(in the rows, 128 means zero)
Known rows, with every step that occurs:
s/r: [136 134 105 104 91 116 143 117 134 151 154 154 151 148 134 92 135 162 120 127 117 125 167 129 166 116 144 145]
v/s/r/x/k/j: [101 140 151 112 80 128 143 119 95 131 155 127 158 153 125 76 132 111 123 144 140 104 181 112 164 136 205 143]
r/j: [131 161 118 105 105 105 137 120 146 146 148 149 150 148 119 105 108 143 127 85 114 136 113 117 177 105 123 150]
x/k/j/r: [99 155 140 108 84 85 135 67 145 152 158 139 146 149 135 102 128 138 127 161 136 106 133 97 170 125 198 152]
v/s/r: [131 149 120 103 97 123 124 119 120 154 142 150 159 145 127 78 136 144 112 145 126 124 184 128 162 128 149 140]
r/x/k: [131 150 143 123 80 90 135 76 155 155 143 145 137 155 119 90 112 107 130 99 119 114 133 114 173 99 154 156]
r/j/k: [151 156 119 101 107 97 128 118 144 147 131 155 164 148 125 103 104 144 148 80 107 144 84 105 174 104 123 141]
x/r/j: [155 181 109 114 127 105 127 109 158 157 146 146 147 148 148 128 104 137 107 73 114 129 87 129 175 112 132 151]
j/v/s/r/x: [147 156 125 116 102 153 139 164 142 143 141 132 148 153 138 78 142 119 95 105 121 117 139 143 160 139 150 133]
j/k/d/v/s: [141 162 139 73 91 105 72 100 157 188 112 163 142 145 141 84 129 117 125 108 109 134 94 110 161 131 146 124]
s/r/j: [143 150 110 116 105 134 155 149 125 131 158 143 156 150 127 107 115 146 130 103 116 131 145 128 171 112 135 142]
v/s: [119 157 129 92 98 95 106 87 138 168 132 154 153 143 118 75 127 141 109 128 124 128 148 116 168 121 136 149]
v/s/r/j/k/d: [157 177 136 99 107 127 123 155 128 156 132 146 160 150 152 91 108 120 138 123 114 126 94 103 163 108 143 115]
k/d/v/s/r: [134 158 128 90 88 143 97 134 138 169 137 152 134 146 141 87 141 122 109 127 118 121 156 131 156 139 155 126]
d/v/s: [125 155 129 86 95 116 84 96 138 165 126 156 147 143 107 83 139 128 109 105 119 139 156 131 163 149 142 147]
d/v/s/r: [131 145 120 99 96 146 102 128 117 149 137 151 154 146 114 84 149 129 112 119 122 135 194 140 158 157 156 137]
k/s/v: [145 154 118 77 85 103 125 83 164 167 156 163 149 144 156 89 118 144 111 122 118 132 85 106 167 112 141 129]
x/r/j/k/d/g: [184 194 118 112 113 71 124 91 184 199 118 156 149 150 195 130 99 128 126 94 103 120 35 107 176 100 134 134]
d/v/s/r/x: [166 153 129 110 88 154 115 155 119 127 136 135 155 149 116 82 149 102 110 95 117 128 183 150 158 168 162 137]
d/g: [135 152 111 107 81 71 134 63 164 189 129 159 152 146 136 92 132 160 116 126 112 125 149 119 177 116 131 159]
d/v: [124 138 113 89 90 112 104 97 155 164 136 160 139 145 115 99 138 146 117 87 111 141 143 134 168 134 138 150]
k/s: [134 142 113 93 102 96 138 62 161 168 155 144 141 146 153 87 117 158 126 131 124 126 108 106 169 108 141 134]
v/s/r/x/g: [173 145 124 117 87 151 136 102 135 155 116 127 150 150 138 79 136 86 108 95 130 107 167 131 162 113 171 135]
k/j/r/x/g: [169 152 125 110 80 118 151 85 159 142 127 116 145 147 154 104 138 108 106 100 130 95 105 119 171 123 208 141]
j/v/s: [105 157 124 89 109 119 109 105 161 180 131 152 140 147 131 79 134 143 94 112 123 129 117 123 166 121 129 141]
v/s/r/j: [141 168 126 112 110 139 135 148 111 134 145 139 166 148 118 92 118 127 123 119 124 131 163 124 167 126 139 137]
j/v/s/r/x/g: [161 145 120 117 99 175 137 122 157 164 115 125 138 153 148 82 141 89 91 80 129 108 134 138 160 108 162 126]

Rows:
[145 152 142 122 90 98 148 57 161 158 157 131 134 156 143 86 102 106 139 119 129 112 110 98 170 98 164 138] -> r/x/k/s
[146 148 142 118 70 139 126 124 158 156 149 144 118 158 139 102 125 89 128 101 114 107 138 129 161 116 173 133] -> s/r/x/k/d/v
[139 156 148 129 86 126 135 111 119 143 144 137 153 155 118 77 123 90 125 131 129 111 183 121 163 121 171 143] -> v/s/r/x/k
[151 170 127 89 100 93 125 126 164 168 132 157 144 149 150 107 95 135 142 88 103 131 42 97 174 85 125 129] -> r/j/k/d
[141 151 150 124 83 148 112 118 119 141 138 138 148 155 108 86 136 78 124 104 126 122 198 135 158 148 177 141] -> d/v/s/r/x/k
[164 158 132 116 89 131 138 143 119 134 140 135 162 149 127 73 135 117 113 122 120 116 173 135 162 142 157 140] -> v/s/r/x
[151 180 144 84 105 121 82 133 148 165 115 154 148 147 133 100 110 104 136 82 107 141 69 108 165 125 136 122] -> r/j/k/d/v/s
[196 185 129 127 86 95 144 125 169 136 140 132 150 148 137 99 131 116 112 113 113 108 119 130 170 142 159 149] -> j/r/x
[185 178 112 110 143 99 133 85 160 161 145 139 159 149 183 119 93 137 137 89 117 134 37 102 170 111 143 122] -> x/r/j/k/s
[118 150 115 101 110 145 127 138 140 165 142 147 146 150 137 80 142 145 97 128 124 125 150 134 159 128 141 132] -> j/v/s/r
[91 133 145 102 77 96 144 86 131 143 156 137 143 153 126 88 120 130 128 113 129 111 123 106 174 114 189 155] -> r/x/k/j
[112 143 133 108 100 89 134 28 161 182 157 147 132 152 141 88 105 135 141 141 134 120 124 88 169 87 154 139] -> x/k/s
[113 176 127 100 123 133 119 142 151 161 136 141 145 149 124 95 115 127 104 86 121 138 91 122 171 115 119 140] -> r/j/v/s
[94 153 138 100 79 81 118 59 177 194 145 162 116 152 142 98 106 128 126 132 120 108 104 94 170 71 146 146] -> x/k/d
[95 164 156 92 84 110 76 69 157 197 130 159 119 150 123 90 119 93 120 122 123 120 132 106 163 111 156 139] -> x/k/d/v/s
[190 194 152 127 76 103 141 86 177 149 156 137 146 154 157 101 110 74 120 133 124 107 86 98 164 126 177 129] -> j/r/x/k/s/v
[129 152 104 115 117 157 155 167 148 139 157 141 143 154 138 111 123 149 114 86 115 133 109 134 168 109 125 135] -> s/r/j/v
[176 171 124 83 104 108 128 115 155 150 144 159 168 148 156 102 96 128 142 95 110 147 33 90 169 109 134 117] -> r/j/k/s/v
[136 151 128 128 110 131 163 88 130 144 173 131 145 157 142 104 95 123 152 131 134 123 139 97 168 92 157 127] -> x/k/s/r/j
[164 151 118 72 91 92 117 80 162 171 142 170 162 145 164 86 114 141 132 118 112 141 56 93 165 112 140 118] -> j/k/s/v
[90 123 132 114 86 146 163 140 136 135 166 129 135 159 145 94 136 133 114 111 131 107 127 122 166 118 194 138] -> s/r/x/k/j/v
[76 146 155 99 92 123 127 109 139 152 145 128 138 154 130 79 127 110 105 110 137 111 107 109 168 125 185 144] -> r/x/k/j/v/s
[100 147 138 94 77 104 96 67 178 195 141 163 110 152 131 106 119 113 127 107 117 121 116 109 166 97 153 142] -> x/k/d/v
[182 184 148 140 91 94 153 65 173 150 156 119 139 155 152 95 108 89 137 142 130 99 111 100 168 120 179 135] -> j/r/x/k/s
[135 195 121 113 143 134 110 132 164 169 135 139 143 149 155 116 111 120 87 74 122 131 70 133 169 123 130 138] -> x/r/j/v/s
[168 183 148 141 83 89 141 88 169 147 145 132 143 155 126 100 118 90 129 121 121 102 135 113 170 120 171 154] -> j/r/x/k
[163 161 119 101 100 122 141 156 145 153 143 151 152 152 159 108 105 140 144 108 106 126 79 105 168 93 139 119] -> s/r/j/k/d
[205 172 123 129 83 114 142 79 182 158 117 126 140 149 146 104 131 86 108 86 121 100 117 125 170 109 172 144] -> j/r/x/g
[172 188 119 101 125 91 115 112 178 176 134 154 143 150 184 129 91 129 124 79 104 123 18 109 172 94 134 127] -> x/r/j/k/d
[123 156 119 92 89 92 138 106 144 142 154 138 156 143 146 101 140 165 113 146 127 112 123 113 171 142 187 148] -> k/j/r
